Each row was made from one small tree. The marks that hang from a mark follow it in brackets, in alphabetical order. Every link used is in the known rows. Write each row's tree.
In the rows, 128 means zero.
Known rows:
mura{doseri fuzap}: [127  99 160 127 149 130 184 137 125 128 106  57 103 114 172 136 145 131
 172  87 101  92 141 141  99 102  96 165  65 165 150]
riton{doseri{dises mura} koze}: [101 144 100  96 126 121 147 192 133 164 199 148  80  93 114 152 159 132
 188 152 125 108  68 101 134 169 161 156 135 207 115]
mura{doseri{dises} fuzap{gogi}}: [133  64 189 141 130 120 215 159 135 119 126  45  98 103 176 130 119 127
 208  81  51  98 113 143 113 115  99 160  47 141 138]
doseri{dises mura{fuzap} riton}: [144  64 114 146 114 104 155 179 149 141 187 135 124 154 139 183 144  96
 165 127 110  77  80 120 138  87 125 170 131 169 140]
sutin{dises{doseri{riton}}}: [125 134 135 114 119 140 138  95 134 151 109 160 116 129 108 184  94 123
 118 145 182  88 107 123  65 132 148 163 178 146 153]
koze{riton}: [129 205 171 120 119 116 160 120 141 137  93 155  92 163 142 146 130 164
 146 116 134 122 132 116 120 120 143 165 150 148 191]
gogi{fuzap{mura}}: [116 147 125 140 165 171 124 160 165 152  64  83 149 142 135 160  85 182
 144 107 165 141  86 158  80 123 127 139 124 127 157]
gogi{fuzap{mura{doseri{dises{sutin}}}}}: [115  98 131 148 159 172 141 163 171 138  76  83 129 129 142 160  88 170
 157 102 130 147  73 164  79 121 125 128 107 128 142]
koze{riton{doseri{dises mura{fuzap}}}}: [124 164 151 106 107  90 148 142 155 150 171 148  61 144 153 162 147 132
 180 121 111 109 112 132 148 109 133 190 136 171 165]
gibu{sutin{dises}}: [123 124 152 116 152 151 163  95 115 146  52 131 114 156 119 140  87 144
 119 121 182 127 109 125  74 163 162 113 150 135 160]
vazez{nisef{gibu{sutin}}}: [109 148 133 106 135 169 206 149 141 141  86 154 133  96 105 142 138 134
 132 107 168 133 141 130  91 136 104 138 141 156 166]
koze{riton{doseri}}: [121 197 156 104 121 105 148 128 150 142 131 161  65 145 146 154 145 159
 158 122 134 114 129 129 135 123 140 168 138 162 179]
finup{gogi{fuzap{mura{doseri}}}}: [111 131 169 122 178 156 129 159 143 128  95  74 133 134 154 160  94 178
 154  86 143 121 106 169 119 155 136 123 135 127 179]
gogi{fuzap}: [107 148 144 120 167 157 116 141 153 144  65 104 142 155 148 153  98 186
 148 110 164 130 118 130  78 140 127 133 105 128 162]
mura{doseri{dises riton} fuzap}: [140  54 164 137 129 124 197 176 132 104 139  84 111 124 170 164 147 106
 182  98  80  77 118 137 125  89 108 153  78 157 137]
doseri{dises{sutin} mura{fuzap} riton}: [144  24 102 164 126 105 156 151 165 146 183 159 112 157 133 175 135 101
 178 129  93  91  74 133 131  87 122 159 132 159 118]
nisef{vazez}: [122 159 126 143 160 147 139 100 136 133  58 108 122 116 147 147 141 186
 140 113 125 142 110 102 107 145 134 138 147 155 132]
nisef{gibu{sutin}}: [119 117 139 124 124 147 171 130 129 130  40 129 127 130 118 167 102 148
 119 124 161 148 118 134 117 145 120 110 138 143 175]
finup{gogi{fuzap{mura}}}: [112 146 165 121 181 153 120 154 146 135  90  83 140 142 148 161  87 181
 155  91 155 124 106 168 122 159 140 123 147 120 176]
finup{gogi{fuzap{mura{doseri{dises}}}}}: [111 122 177 120 171 150 134 168 145 123 103  76 129 132 154 165  92 169
 162  88 132 124  96 167 126 157 141 118 136 120 170]
finup{gogi{fuzap{mura{doseri{riton}}}}}: [118 118 162 130 175 158 131 168 144 121 105  85 141 141 153 168  97 173
 151  90 142 110 106 169 125 149 136 121 142 130 183]
gogi{fuzap{mura{doseri}}}: [115 125 129 142 161 177 136 166 159 141  71  71 139 130 145 158  94 176
 143  99 148 136  86 159  78 121 122 138 107 139 161]
sutin{dises{doseri{riton}} gibu{nisef}}: [100 155 133 124  94 138 112  97 106 161  88 180 125 175  69 161  91 108
 117 156 185  71 126 124  84 132 151 145 203  99 143]
mura{fuzap{gogi}}: [135 126 163 142 153 119 181 124 142 151  95  67 127 134 158 122 104 156
 194  93 106 101 135 144 106 120 100 170  81 131 147]
nisef{gibu vazez}: [110 134 120 137 125 162 157 118 138 117  33 103 142  94 134 178 120 171
 141 122 119 163 123 118 134 140 109 136 158 160 140]
gibu{sutin}: [134 129 145 132 165 133 157 107 123 146  58 135 108 158 132 132 121 163
 113 114 169 132 100 121  90 158 148 102 132 136 170]
finup{gogi{fuzap}}: [106 146 178 107 183 142 113 141 138 131  92  97 136 151 156 156  96 185
 158  94 154 116 129 148 120 170 139 120 133 120 179]
gibu{nisef{vazez} sutin{dises{doseri}}}: [118 122 160 137 147 167 109  78 121 160  61 167 103 146 109 162 104 137
 120 153 166 137  98 112  82 176 145 103 181 129 137]
gibu{nisef sutin}: [120 142 172 135 159 149 124 124 120 160  65 174  95 170 108 138 127 144
 119 140 174 130 107 111  98 165 139  74 125 120 164]
fuzap{gogi mura{doseri}}: [141 114 139 179 132 156 211 162 151 143  96  63 107  91 131 126  94 165
 152  87  94 124  63 160  93 125 120 142  95 143 171]
dises{sutin{gibu{nisef{vazez}}}}: [102 125 118 160 153 135 129  76 139 157  52 170 102 163  99 117 120 168
 151 126 127 133 120 127 101 139 131 104 145 102 113]
gogi{fuzap{mura{doseri{dises riton}}}}: [122 103 131 147 150 173 142 186 163 129  88  84 142 135 144 172  95 163
 148 104 138 130  75 158  90 114 128 132 114 135 155]
mura{doseri{riton} fuzap}: [140  71 148 142 143 135 189 156 128 114 124  80 119 128 170 153 151 122
 166  94 100  71 139 141 111  86  98 162  79 171 156]

Write each row's tree:
[115 115 138 139 154 171 141 176 162 136  78  73 134 129 144 163  92 167
 150 101 138 140  75 158  84 121 126 133 108 132 153]
gogi{fuzap{mura{doseri{dises}}}}
[116 114 109 161 136 104 102  49 149 181  94 205  80 154  95 140 123 149
 124 145 145 114  91 138  76 135 119 129 170 100 126]
dises{doseri sutin{gibu{nisef}}}
[109 112 147 145 134 119 147 116 144 138  79 161  93 146 108 141 120 145
 168 128 103 141  88 117 119 142 146 100 140  95  97]
doseri{dises{sutin{gibu{nisef{vazez}}}}}
[142  89 119 168 132 153 188 173 157 126 109 114 103 108 118 167 124 133
 135 109 113 122  53 158 106 100 136 123 132 147 141]
fuzap{mura{doseri{dises{sutin} riton}}}
[102 129 124 153 150 129 132  84 138 162  60 178  97 170  93 116 117 160
 147 128 139 125 122 130  97 135 132 102 136  98 122]
dises{sutin{gibu{nisef}}}
[110 130 167 133 153 180 124  96 115 151  45 153 111 153 108 150 101 142
 131 144 163 143 111 108  92 177 151  91 164 128 135]
gibu{nisef{vazez} sutin{dises}}
[146  36 177 156 123 123 220 179 138 105 144  68 113 117 175 147 124 118
 202  88  50  77 111 143 126 100 102 156  61 147 145]
mura{doseri{dises riton} fuzap{gogi}}
[117  97 121 135 121 169 157  86 129 124  26 112 140 103 128 186  91 156
 125 131 138 166 108 130 113 158 122 134 193 156 143]
nisef{gibu{sutin{dises{doseri}}} vazez}
[ 81 180 144 118 112 162 126  97  97 150  41 133 133 166  79 135  87 133
 143 136 164 106 147 113  97 147 156 133 183  99 123]
sutin{dises gibu{nisef{vazez}}}
[104 145 137  98 128 177 208 144 137 141  82 152 136  94  99 146 122 126
 134 111 175 130 145 132  83 139 111 143 150 155 162]
vazez{nisef{gibu{sutin{dises}}}}
[101 160 127  90 136 127 162 191 131 145 161 148  84  93 116 152 150 145
 197 149 127 114  82 107 134 177 167 133 128 180 107]
riton{doseri{dises} koze}
[130  51 128 155 131  98 166 125 165 167 161 115  92 132 140 138 110 122
 200 112  74 120  73 136 114 116 113 167 101 144 114]
doseri{dises{sutin} mura{fuzap{gogi}}}
[142  62 155 158 134 146 220 177 124 116 135  66 133 116 169 129 127 138
 201  94  65  70 128 137 116 114 104 169  73 178 155]
mura{doseri{riton{koze}} fuzap{gogi}}
[101 132 119 103 144 128 163 171 143 149 158 164  76  94 113 146 143 149
 205 151 115 124  78 116 128 177 164 126 129 175  92]
riton{doseri{dises{sutin}} koze}
[132 122  78 147 125 143 150 176 127 154 168 165 142 150 112 160 152 136
 134 146 149  79  86  91 116 126 149 162 164 213 167]
doseri{mura riton{koze}}
[148  52 123 159 110 104 170 180 152 142 191 125 127 150 142 171 128 104
 180 120  89  77  75 124 139  95 121 172 120 162 144]
doseri{dises mura{fuzap{gogi}} riton}
[ 91 169 133 123 102 144 105  72 105 165  64 152 121 155  80 152  92 126
 126 149 169  98 124 118  83 147 147 152 207 101 125]
sutin{dises{doseri} gibu{nisef{vazez}}}
[113 112 144 137 133 108 161 118 144 137  85 155  93 150 110 138 114 143
 164 121 114 133  88 124 112 136 150 107 133  96 109]
doseri{dises{sutin{gibu}}}
[104 131 103  97 130 116 154 192 134 166 203 125  89  96 126 151 156 124
 211 145 113 101  80 115 140 155 147 173 125 207 105]
riton{doseri{dises mura{fuzap}} koze}
[116 108 139 115 112 151 166 109 128 137  47 136 125 121 109 181  82 132
 114 135 172 141 114 139  99 149 125 127 164 143 170]
nisef{gibu{sutin{dises{doseri}}}}
[140  66 136 155 135 121 169 150 162 117 123 192 106 152 118 176 126 132
 157 135 113 110  79 122 123 117 149 101 137 123 121]
doseri{dises{sutin} riton}
[117 103 120 112 133  92 143 155 157 164 192 114  65 104 144 155 146 123
 188 120 110  99  87 136 133 127 120 168  89 169 127]
riton{doseri{dises mura{fuzap{gogi}}}}
[116 110 102 168 138 110  98  40 151 177  87 198  84 147 101 141 126 157
 128 144 133 122  88 135  80 139 118 131 179 103 116]
dises{doseri sutin{gibu{nisef{vazez}}}}
[110 145 114 121  98 127 135  85 108 152  83 152 134 167  86 157  87 121
 114 137 182  71 122 130  79 126 157 166 207 110 147]
sutin{dises{doseri{riton}} gibu}
[149  78 100 166 129 120 157 152 146 157 169 120 138 155 144 154 133 127
 155 115 119  67 107 127 119  92 107 184 119 181 171]
doseri{mura{fuzap{gogi}} riton}
[143 121  82 147 119 114 119 125 141 172 177 183 115 130 118 178 153 134
 110 155 158  80  63 104  89 128 132 180 185 194 169]
dises{doseri{mura riton{koze}}}
[108 117 154 138 131 113 151 124 143 142  87 168  88 153 102 140 117 137
 166 130 115 132  90 120 114 139 147  97 131  91 107]
doseri{dises{sutin{gibu{nisef}}}}
[ 96 186 133 141 129 136 117 114 107 150  49 139 124 171  98 122 134 159
 135 125 146 112 133 107 120 140 137 115 156 101 137]
sutin{gibu{nisef{vazez}}}
[134 120 141 133 119 136 182 204 131 113 138 170 136 142 113 175 134 131
 168 147 122  98  76  95 136 141 171 117 156 155 130]
doseri{dises riton{koze}}
[151  95 131 190 127 160 215 177 153 133 108  79 119 101 130 138  98 159
 148  92  94 109  62 160 102 114 122 140 104 147 175]
fuzap{gogi mura{doseri{riton}}}
[137  63 159 134 127 135 207 194 123 105 145  85 122 119 162 158 147 109
 198 108  75  78 112 129 128 105 120 156  92 174 129]
mura{doseri{dises riton{koze}} fuzap}
